What can hang from each mark:
J395: J216
J615: J471
J855: J436 J795
J436: J855
J250: J376 J795
J795: J250 J855
J216: J395 J557 J795
J376: J250
J471: J557 J615
J595: J855 J877
J557: J471

Every row comes from one small tree of marks. The marks that hang from a mark follow it in brackets, in the order of their numbers. Every link used is in the known rows. Which tree was each row made from?
(in the rows, 128 means zero)
Known rows:
J436(J855): [130 136 111 129 103 132 124 105 138 156 118 118 127 116 138 137 122 138
 128 156 116 136 128]
J395(J216(J557(J471) J795(J250 J855(J436)))): [ 81 113 147 131   7 134 221  71 145 119 113  91 144 128 162  97 122 156
 100 156 157 124 134]
J471(J557 J615): [100 131  95 121 155 136 128 170 116 124 168 101 150 115 129 122 122 146
 124 148 122 131 136]
J250(J376 J795): [107 127 123 134 144 133 114 135 123 124 108  76 141 112 159 109 123 138
 117 117 120 130 136]
J471(J557): [112 127 108 123 112 119 124 161 120 124 154  83 140 126 140 122 124 141
 125 161 135 133 138]
J795(J250 J855(J436)): [ 96 121 145 134 100 122 198 116 159 122 102 126 115 117 141 124 121 163
 108 148 117 137 124]
J595(J855): [110 134 110 132  76 157 140  90 123 143 137 125 117 115 141 151 122 137
 120 130 142 140 136]
J557(J471): [111 126 114 128  64 156 133 142 121 130 149 116 125 123 145 111 127 134
 128 162 159 135 144]
J795(J250(J376) J855(J436)): [ 94 119 155 135 109 106 181 124 159 105  83 108 119 107 148 109 123 161
 101 135 119 137 130]
J855(J436): [104 125 132 131 115 140 150 134 150 138 133 123 124 127 142 120 121 145
 120 152 120 134 137]
J395(J216(J795(J250))): [ 96 123 135 134  88 115 157 102 128 126 138  95 149 119 159 110 110 150
 117 132 125 124 120]
J376(J250(J795)): [111 122 102 131 130 142 145 110 120 125 125  93 125 108 149 115 115 153
 119 130 107 127 131]
J436(J855(J795(J250(J376)))): [108 125 117 128 113 114 101 110 136 134 111  80 126 113 154 124 118 161
 116 140  78 135 122]
J395(J216(J557)): [100 130 137 126  78 130 160 100 117 136 157  84 146 139 145 104 112 135
 121 134 130 131 146]
J855(J795): [101 127 113 127 108 146 115 147 130 142 148 100 131 133 152 141 121 144
 128 141 103 137 131]
J595(J855(J795(J250)) J877): [ 97 114  97 130  81 155 119 131 115 143 180  97 101 119 146 155 117 160
 119 125  90 137 118]
J216(J557): [105 127 119 126  92 133 147 114 125 137 129  95 136 134 137 112 125 138
 121 136 145 134 141]
J595(J855 J877): [114 123 101 132  83 154 121 132 119 148 171 116 108 112 137 156 122 134
 124 128 129 139 129]
J557(J471(J615)): [100 129  99 126 105 171 141 156 119 129 164 132 137 112 134 113 125 138
 126 150 147 133 143]
J615(J471): [117 129 116 136  95 164 132 142 118 130 129  91 130 121 148 129 133 144
 128 135 148 134 137]
J855(J436 J795(J250(J376))): [ 83 115 137 129 124 123 131 140 148 116 126  84 123 123 158 105 118 168
 107 135  82 134 132]
J216(J395 J557 J795(J250(J376) J855(J436))): [ 69 113 151 140  66 109 193  79 162 110  33  81 140 117 160  93 124 165
  95 121 170 136 111]
J436(J855(J795(J250))): [112 127 108 126 101 132 120 102 136 150 129  98 121 124 148 137 117 163
 122 153  78 135 116]

Write each row's tree:
[ 88 121 143 131  52 106 204  72 134 123 102  83 153 124 156 116 117 150
 107 127 145 126 122]
J395(J216(J557 J795(J250 J855)))
[ 96 122 133 129   4 139 189  88 126 126 117  89 158 129 163 118 127 129
 114 149 181 127 140]
J395(J216(J557(J471) J795(J855)))
[ 94 124 145 136  72 108 190  97 138 120 108 104 147 113 160 129 114 149
 113 132 132 128 115]
J395(J216(J795(J250 J855)))
[ 87 117 128 129 115 139 149 134 148 133 144 103 117 133 151 119 116 170
 114 149  80 134 126]
J855(J436 J795(J250))
[100 124 142 138 133 132 164 124 153 122  76  90 136 111 162 124 126 146
 104 123 116 132 133]
J250(J376 J795(J855(J436)))
[ 77 117 138 139  61 102 177  85 142 106  35  74 145 113 158  99 125 158
 103 111 185 137 110]
J216(J395 J557 J795(J250(J376) J855))
[ 86 124 126 137  51 131 180  91 144 136  55  98 149 127 153 128 127 141
 116 127 192 139 111]
J216(J395 J557 J795(J855))
[ 85 125 110 124  62 163 162 108 113 132 161  97 171 124 151 100 120 134
 118 137 161 121 144]
J395(J216(J557(J471(J615)) J795))
[ 96 125 131 129  68 126 157  91 123 140 135  80 163 134 157 113 116 133
 118 130 146 124 136]
J395(J216(J557 J795))
[ 87 120 110 133  19 159 145  98 123 133 102  89 147 134 157  95 128 138
 121 148 210 134 126]
J216(J395 J557(J471) J795)
[ 90 116 127 127  20 137 168  83 114 121 148  76 150 130 160  83 118 148
 112 148 162 121 137]
J395(J216(J557(J471) J795(J250)))
[ 89 117 136 130   6 128 202  77 125 116 115  84 149 125 161 104 122 148
 107 146 172 125 132]
J395(J216(J557(J471) J795(J250 J855)))
[106 128 132 136 130 125 148 128 134 118  77  84 140 107 160 129 127 138
 112 115 129 133 132]
J250(J376 J795(J855))
[101 123 142 134 109  98 168 126 140 101  84 100 124 103 147 114 123 154
 109 126 134 138 127]
J795(J250(J376) J855)
[ 93 128 127 141  69 133 168 113 148 133  62 119 142 116 158 140 124 141
 122 133 180 141 104]
J216(J395 J795(J855))
[110 123 112 133 113 139 182 104 132 119  92 102 124 103 150 134 119 153
 114 129 115 131 125]
J376(J250(J795(J855)))
[ 86 118 143 130  79  96 150  86 123 111 114  57 159 119 162  83 114 149
 105 114 137 122 134]
J395(J216(J557 J795(J250(J376))))
[ 91 123 117 130  27 164 148 108 116 132 125  94 129 138 144  88 125 141
 123 152 194 140 137]
J216(J395 J557(J471))
[ 82 118 121 136  67 130 158  83 128 129  85  85 142 128 150  93 119 160
 114 125 174 132 107]
J216(J395 J557 J795(J250))
[108 119 113 134  87 160 138 130 139 151 170 121 102 117 138 151 121 143
 117 138 114 137 132]
J595(J855(J436) J877)
[ 90 130 117 121  73 169 168 117 106 129 186 102 153 128 138  92 116 136
 120 142 146 128 155]
J395(J216(J557(J471(J615))))
